Each row was made from one walk, in order. Every step used is in the known rows, and no mark comes twice. Write each row's walk.
In the rows, 128 means zero.
Known rows
sedaz, lelafu: [114 133  92 177 154 104  90 158 142 119  79 130 154 123 156 137  60 111
 163  87 123 136  89 135 154  80 135  38 153 151 132 101 136 127 117 100
  64 136 143 122 136 126 105 156 153  94 103 105  61 123 182 150]
gopifun, mabire, bapa: [172 134 150 114 142 104 155  95  72 115 136 138 122 145 153  66 120  93
 161 162 154 122 110 109 137 192  97 148 105 158  93 138 106 139 111 128
  84 130 143 118  94 131 102 141  93  94 151 158 134 128  95 134]
bapa, dinuzi, mota: [163 115 112 137  78 142 145 129 182 198 111 126  97  94 134 141 153 191
 139  91  71 110  98 198  93  81 127 110 136  62 143 124  83 176 194 118
 186 143 183 129 124 112 134 188 154 118 101 111  99 135 203 132]
lelafu, tinazuk: [151  95 114 177 126 124 149 116 191  74 104 111 133 165 124 158 161  58
 189 125  93 118 121 131  80 128 157  78 110 169  79 107 145 165 155  91
 139 102 109 197 151 128 143  69 121 121 111  94 102 129 139 146]
goza, dinuzi, bapa: [161  98 126 110 170 120 119 124  88 117 116 144 154 138 138 161 108 104
 139 134  90 208  94 165 126  89 148 124 134 110 127  71 125 170 156  94
 107  90 184 150 183 141 171 136 147 169 179 126 126 113 138 129]
bapa, dinuzi: [159 116 129 113 107 121 140 145 160 157  98 152 126  91 135 153 149 130
 155 103  66 128  99 196 102  87 136 103 144  92 121 106  93 167 169 129
 171 132 175 122 145 115 148 164 142 118 122 132  89 116 168 144]
gopifun, mabire, bapa, dinuzi, mota: [186 137 158 123 106 112 150  82  84 160 134 136  97 121 149  61 132 134
 143 168 135 114  97 140 117 166  91 162 114 124 113 142  78 159 135 141
 125 139 156 101  81 118 104 166 105 105 141 166 138 138 119 124]
gopifun, mabire: [177 111 153 116 145 114 171 139 119 105 114 137 117 146 146  64 140  94
 195 101 137 130  81 144 140 164 115 110 109 171 102 118 117 148 118 113
 128 101 142 144  88 143  91 152  84  83 138 162 126 125 132 112]
mabire, gopifun, dinuzi, bapa: [ 90  62  47 150 130 131 141  99 149 142  97 138 157 124 138 144 120 158
 154 156 126 117 149  78 148 141 137 118 107  97 162 191 119 108 136  89
 157 154 144 104 187 112 184 128 157 149 117 141 102 106  99 112]
mota, dinuzi, goza: [104 125 109 162 138 126 158 139 166  73 150 113 158 151 113 141 176 144
 141 117 110 136  99 178 123 116  86 128  95 115 161 133 133 161  79  74
 128 145 189 210 140 161 191 124 111 155  96 117 165  65 144 127]
goza, mabire, bapa, pura: [144 155 161  51 112 121 135 156  60 115 163 134 122 123 141  93 138  76
  98 154 154 118 127 104 106 148 139 139 104 160 107  73 149 101  88 166
  84 127 112 121 122 130  84 124 122 129 177 129 158 149  92 105]
mabire, bapa: [118 138 110 127 146 118 128  94  97 117 147 125 148 149 148 152 103  98
 137 166 136 112 164  89 124 173 114 132 112 126  97 141 128 116 124 117
  46 162 158 133 152 120 134 116 137 112 133  96  94 115  89 181]
gopifun, dinuzi, mota: [125 140 101 141  98 139 182 148 195 168 126 107 114 107 130 121 123 223
 168 111 109 129 148 160 123 136 132 111 140 121 154 151  86 150 215 105
 230 140 149 189 132 137 143 168 133 114  98 113 109 110 200 123]
gopifun, dinuzi, bapa, pura, lelafu: [122 166 142 128 133 130 140 112 108 137 119 129 129 131 128 134 108 182
 128 143 140 150 139 131 141 144 149 167 198 131 126 125 118 164 175 157
 223  87 102 103 130 141 170 149 112 117 147 155 105 134 120 123]
goza, dinuzi: [153 118 133  82 151 115 151 166 134 107 105 131 161 101 117 167  98  93
 168 114  88 208 101 164 123  94 141  87 112 123 123  74 121 148 172  94
 103 107 211 177 172 158 145 133 133 150 150 110 133 109 169 142]
goza, mabire, gopifun, dinuzi, bapa: [146  88 101  92 122 125 143 161 116 131 117 150 131 116 152  77 162 128
 136 147 142 134 126 116 109 127 143 118  98 131 151 114 137  94  94 123
 165 136 115 140 162 125 141 124 151 167 165 158 155 114 120  51]
sedaz, lelafu, pura, bapa, dinuzi: [104 155 134 182 144 127  50 143 126 140 117 126 131  83 136 145  90  94
 117  97 125 131 124 144 167  74 129  98 163 165 124 142 137 113 120 124
 104 166  97 114 117 105  81 122 154 115 134 120  75 165 121 169]
mabire, bapa, dinuzi, mota: [139 145 114 137 100 121 123  76 108 187 143 125 118 109 143 148 117 162
 106 177 103 101 147 134 102 133 105 156 123  73 124 148  86 146 164 137
 104 175 176 108 136 103 143 154 158 126 119 105 105 132 127 168]
pura, bapa, dinuzi, mota, sedaz, lelafu, tinazuk: [143 123 118 172  96 135  81  80 150 161 152 141  70 114 135 130 160 156
  68 119  55 110 172 182 109  97 126 179 178  79 141 172  89 138 150 149
 186 143 122 168 117  84 121 143 152 126 113 132 126 121 146 117]
bapa, pura: [ 87 143 145  75 113 146 146 156 124 110 134 114 142 127 104 173 107  81
 128  80 129 103 102  89 154 140 168 109 126 153 114  94 160 130 150 149
 104  86 123  91 115 140  80 155  97  82 114 107 108 162 117 164]
dinuzi, goza, mabire, gopifun: [191  77 142  77 117 133 160 218 171  99 137 135 187 164 114 121 137 123
 162 137 133 147 122 146 118 106  52  93  69  97 157 103 173 151  44 128
 106 152 132 170 148 158 167 115 124 161 127 144 160 107 115  74]
dinuzi, bapa: [139  85 101 166 178 142 107  96 100 123 136 144 138 201 176 141 143 115
 142 112 116 125 121 129 132 128 148 132 147 117 104 113 147 160 118  98
 105  95 125 133 161 114 165 128 149 126 154 121  78 111 100 130]
mabire, bapa, pura, lelafu: [ 99 201 158  97 124 118 120  85  65 119 142 109 140 131 112 163  61 102
  95 166 164 114 158  53 140 184 116 170 146 121  91 132 158 114 123 171
  52 130 135  60 103 141 112 123 103  91 130 100 113 173  79 180]
bapa, pura, lelafu, sedaz: [ 61 195 177  90 132 134 146 134 136 106 104 106 131 124 100 191  84  97
 111  95 149 131 116  98 135 152 160 130 169 130  99  86 180 142 145 184
 106  72  85  61  65 160  92 119  70  76 119 119 117 190 130 168]
dinuzi, goza, mabire: [207 108 173  76 127 133 162 235 167  91 147 135 177 176 118 114 143 119
 167 119 128 158 115 184 110 102  56  92  92 113 137  76 169 170  57 137
 116 134 129 196 133 166 158 123 109 148 135 142 157 104 135  86]
bapa, dinuzi, mota, sedaz, lelafu: [113 105 107 155  92 141 124  96 164 187  90 131  88  90 142 142 151 208
 107  96  73 107  90 199  99  62 153 107 152  57 156 126  54 170 195 136
 157 140 161 102 122 104 138 206 146 135  95 115 108 102 221 117]
pura, bapa, mabire, gopifun, dinuzi, mota: [177 116 127 126 105 132 107 141 158 155 177 140  94 138  93  91 135 149
 101 133 121 125 220 108 143 167  95 183 132 129 145 194 128  62 126 135
 193 136 108 167 119 103  95  91 146 119 104 150 172 126 103 116]
goza, mabire, gopifun, dinuzi: [141  94 102  75 113 118 160 181 138 125 110 141 132 100 139  83 157 120
 150 137 140 134 126 115 107 131 139 100  89 140 146 114 133  85 100 121
 159 148 130 153 156 131 128 123 140 159 153 148 155 115 137  59]
lelafu, pura, bapa, dinuzi, goza: [133 143 185 127 134 166 106 154 153 127 185 124 129 106 103 166 167  85
 118 100 115 127 173 156 146 116 102 166 128 143 102 173 153 129 122 137
 155 169  91 166 119 117 110  85 124 140 154 121 118 160  60 173]
dinuzi, bapa, pura, lelafu: [117 147 146 139 159 146 102  88  70 126 127 127 124 182 136 152 102 120
 104 111 148 119 110  92 146 136 148 168 179 114 106 102 175 156 113 151
 116  60  94  61 109 136 137 138 117 104 155 129  93 168  90 139]

Write each row's walk
[ 72 198 159 105 131 117 121  78  70 121 138 111 143 128 121 179  72  97
  88 172 159 117 160  67 130 187 128 168 150 117  94 126 154 124 132 177
  43 126 104  58  98 139 112 104 101  97 133 109 111 172  76 193] -> mabire, bapa, pura, lelafu, sedaz
[132  96 108  76 107 129 142 158 102 131 123 144 131 111 138  86 153 119
 118 145 147 125 116 100 119 126 154 126 105 136 152 107 141  95  98 142
 161 124 104 113 151 126 127 134 142 165 167 159 160 135 105  59] -> goza, mabire, gopifun, dinuzi, bapa, pura
[166 139 142  77 136 111 134 158  79 118 152 140 125 133 161  82 151  82
 122 155 147 132 134 125  96 147 125 129  95 153 103  84 139 100  84 142
  82 144 129 162 139 128 105 114 137 141 177 124 151 123 112  96] -> goza, mabire, bapa
[137  88 115 134 110 117 129 140 174 149  95 137 113 117  87  91 117 178
 134 140 168 122 139  92 136 129 136  95 109 147 161 155  92  70 160 135
 153 113  94  80 123 119 110 104 132 139  75 148 177 104 175 104] -> bapa, mabire, gopifun, dinuzi, mota, sedaz, lelafu
[ 92 186 152 144 179 112 150 126 175 103  70 119 126 143 129 172  96 119
 157  98 135 164 144 145 100 152 124 111 173 102  87 108 172 148 129 143
 101 100  99 122  73 161 143  84  90  90 120 116 104 148 171 158] -> pura, lelafu, sedaz
[ 80 111 117 183 126 159 107  97 168 155 138 103  71 140 127 116 142 192
  86  76 134  94 143 134 136 111 149 122 126 120 143 167  97 108 167 122
 102 132  89 135  87 107  75 149 128 130  82  93 147 115 192 120] -> dinuzi, mota, sedaz, lelafu, pura, bapa, mabire
[149 183 175  53 118 114 132 147  61 116 144 130 114 124 134  91 119  87
  96 154 164 129 134  98 104 156 126 150 123 147 100  76 162  98  81 180
  92 120 108 109 101 144  90 118 111 125 175 129 161 163 103  99] -> goza, mabire, bapa, pura, lelafu
[104 151 124 177 143 122  57 150 137 139 116 124 137  87 113 126  81 109
 115 122 159 137 149 104 182 101 127  99 150 190 134 165 139  78 120 128
 119 160  76 104 122 108  76  92 153 124 121 134 103 162 110 156] -> sedaz, lelafu, pura, bapa, mabire, gopifun, dinuzi
[140 146 126 118 114 110 120  83  91 155 133 141 138 106 145 156 119 121
 118 180 103 115 145 131 108 137 115 149 132  91 107 137  91 140 150 143
  88 169 172 101 154 108 153 137 148 125 136 118  97 122 104 172] -> mabire, bapa, dinuzi
[136 158 159 160 137 125  56 174 124 136 130 131 140  93 132 131 102  97
 108 114 134 143 120 164 157  64 105 104 154 158 134 126 149 128  86 147
 108 167  84 128 112 116  91 117 150 136 144 135 103 164 118 137] -> sedaz, lelafu, pura, bapa, dinuzi, goza, mabire
[141  81 100  82 121 121 151 179 129 118 112 146 134 117 141  88 159  89
 148 117 138 123 115 106 108 123 136  87  71 132 138 107 158  75  73 112
 106 141 138 143 154 126 112 119 147 151 150 135 150 122 128  65] -> goza, mabire, gopifun
[100 201 179  82 122 136 146 142 123 110 105 102 128 121  85 164  69 109
 125  81 152 125 112  81 150 149 141 132 165 134  95  95 186 125 134 171
 119  73 118  66  73 168  91 146  75  70 114 109 115 195 131 156] -> bapa, pura, lelafu
[114 112 104 137 128 122 156 149 148  78 150 121 157 131 115 110 188 138
 124 134 122 134  94 162 111 114  89 128  69 114 178 126 138 132  45  80
 131 155 178 195 143 155 185 114 119 180 112 133 197  70 136  88] -> mota, dinuzi, goza, mabire, gopifun
[ 89 162 136  96 119 127 124  91  67 123 161 116 150 132 128 169  87  82
 100 166 146  96 151  60 142 178 134 152 121 139 103 129 140 114 135 156
  42 138 134  80 133 125  99 128 118  98 132 102 108 155  67 187] -> mabire, bapa, pura
[ 68 152 110 193 149 128 114  41  92  83 139 111 109 153 123 137 177 125
  88 131 128 116  87 125 112 132 163 183 147 133 134 125 138 150 100 100
 151  87 136 129 117 138 172 109 110 151 129 117 153 117 115 127] -> mota, dinuzi, bapa, pura, lelafu, tinazuk
[ 57 130  92 174 152 137 115  63  83  93 158 121 122 149 141 134 184 126
  87 115 121 106  84 132 132 130 171 169 130 136 154 123 128 139 105  87
 132  98 153 131 137 130 157 140 125 150 131 122 146 100 111 134] -> mota, dinuzi, bapa, pura
[122 155 147 178 139 130  54 155 137 135 125 128 151  98 127 150  86 104
 118 108 129 137 125 156 171  67 103  98 160 153 134 141 146 134 100 135
 102 164  99 119 115 118 101 121 152 124 128 127  81 161 116 160] -> sedaz, lelafu, pura, bapa, dinuzi, goza
[177 103 132 115 126 129  94 148 143 126 174 147 108 154  99 103 139  97
 109 126 126 124 210  96 146 167  98 169 126 141 128 179 149  53  94 133
 146 124 112 155 128 101  90  72 146 112 114 151 165 128  82 129] -> pura, bapa, mabire, gopifun
[171 124 135 135 146 123 137 141 127 140 126 148 126 153 133 100 139 178
 154 155 136 157 145 155 127 143 144 143 173 158 128 123  93 147 178 138
 232  88  91 139 150 123 170 119 132 136 137 167 127  95 134 118] -> gopifun, dinuzi, bapa, mabire
[ 55 110  97 190 129 163 113  84 166 150 136 101  77 132 143 134 140 192
  87  69 118  88 140 136 140 110 153 120 126 105 146 177  96 120 162 112
  94 150 109 150  97 107  85 166 130 126  88  83 123 112 191 122] -> dinuzi, mota, sedaz, lelafu, pura, bapa
[160 135 144 108 118 126 184 196 191 115 127 129 176 136 113 140 117 186
 187 143 116 167 151 180 131 129  83 109 142 123 148 133 110 180 155 135
 217 140 140 194 153 162 195 139 108 134 108 152 124  80 151 124] -> gopifun, dinuzi, goza
[168  61 108 152 166 135  97 107 105 135 128 153 129 198 136 111 140 120
 130 142 152 126 130  93 136 134 135 138 121 130 126 124 145 112 108 115
 112  82  93  80 154 102 149  92 158 141 135 149 130 124  90 115] -> dinuzi, bapa, mabire, gopifun
[ 70  84  88 160 126 163 162  89 188 144 122 103  82 154 145 137 161 202
 123  62 109  84 126 141 114 127 161 101 103  82 142 155  93 137 182  99
 104 126 141 163 112 122 114 178 119 123  79  78 130  90 214 112] -> dinuzi, mota, sedaz
[101 100  82 191 160 122 112  69 105 101 147 132 116 154 130 103 192 136
 103 135 136 120 101 126 122 132 143 161 112 138 158 146 119 107  92  72
 133 109 148 133 149 118 171 101 143 166 118 138 172  77 120 117] -> mota, dinuzi, bapa, mabire, gopifun
[185 139 161 113 122 101 150  89  69 137 125 149 113 120 148  67 133 106
 152 175 134 124  98 139 122 168  98 159 122 136 101 133  82 159 125 147
 118 133 150  97  93 119 112 153 101 101 153 175 134 131 105 129] -> gopifun, mabire, bapa, dinuzi
[141 112 145  85 153 131 113 124  68 118 125 137 153 126 125 170  99  98
 114 136 102 197  89 144 141  91 165 141 141 120 135  60 134 166 161 123
 108  74 169 115 169 142 150 146 132 161 175 128 132 135 120 136] -> goza, dinuzi, bapa, pura
[103 198 162 114 115 116 123  70  75 108 135 103 133 135 104 168  73  88
 102 180 156 109 157  54 123 184 120 166 145 131  83 128 157 123 130 172
  68 119 116  73 106 139 119 102  98 100 131  96 114 182  75 181] -> mabire, bapa, pura, lelafu, tinazuk
[184 138 158  80 110 121 185 217 176 117 135 135 166 127 119 110 136 180
 174 149 126 172 143 189 116 123  87 111 132 133 153 107 111 171 137 150
 228 138 121 202 146 163 183 136 112 147 134 162 147  87 150  87] -> gopifun, dinuzi, goza, mabire
[ 62 157 109 178 156 134 115  58  79  95 143 114 113 148 132 129 165 140
  85 116 132 117  91 124 129 134 158 181 152 123 141 126 138 137  94  97
 140  94 153 116 117 142 166 135 113 141 131 120 146 112 116 128] -> mota, dinuzi, bapa, pura, lelafu
[103 142 126 183 153 126  48 148 131 133 120 124 137 102 117 132  79  88
 116 109 160 125 141  96 179  97 123  90 136 186 129 159 155  74  96 119
  80 156  80 100 117 108  63  90 155 119 118 118  99 167 106 161] -> sedaz, lelafu, pura, bapa, mabire, gopifun
[119 139 170 126 140 162 108 158 153 125 180 120 113 108  83 135 154  85
 122 117 159 127 199  97 162 154 127 166 111 197 100 197 153  66 131 132
 166 154  62 146 119 116  74  48 120 137 141 133 146 165  55 165] -> lelafu, pura, bapa, mabire, gopifun, dinuzi
[ 99 113 122 160  96 147 120  98 167 188  97 125  84  76 135 149 160 196
 107  90  83 101  93 190 104  61 158 110 143  73 146 139  65 168 197 136
 154 148 135  97 112 103 122 189 138 141 102 110 108 122 204 127] -> bapa, dinuzi, mota, sedaz, lelafu, pura
[ 56  69  36 183  95 130 144  81 191 148  73 113 131  97 121 143 117 193
 140 153 121 101 140  80 130 127 152  92 100  96 174 203  89 110 168  95
 155 165 132 111 164 111 160 139 147 155  76 116 120 103 164 101] -> mabire, gopifun, dinuzi, mota, sedaz, lelafu, tinazuk
[141  96  93  90  93 129 164 174 147 147 120 132 117  97 137  74 156 151
 142 134 139 124 129 120 106 124 134 105  83 126 159 123 131  88 110 116
 170 152 131 155 146 128 123 137 146 157 142 139 162 121 153  54] -> goza, mabire, gopifun, dinuzi, mota
[187  89 142  98 113 117 154 190 181 128 112 139 150 139  69 102 119 147
 169 157 169 142 149  99 134 143  98 101  95 151 146 141 125  87 130 134
 170 117 106 109 138 133 136  78 126 138  85 164 182 112 132 114] -> bapa, mabire, gopifun, dinuzi, goza
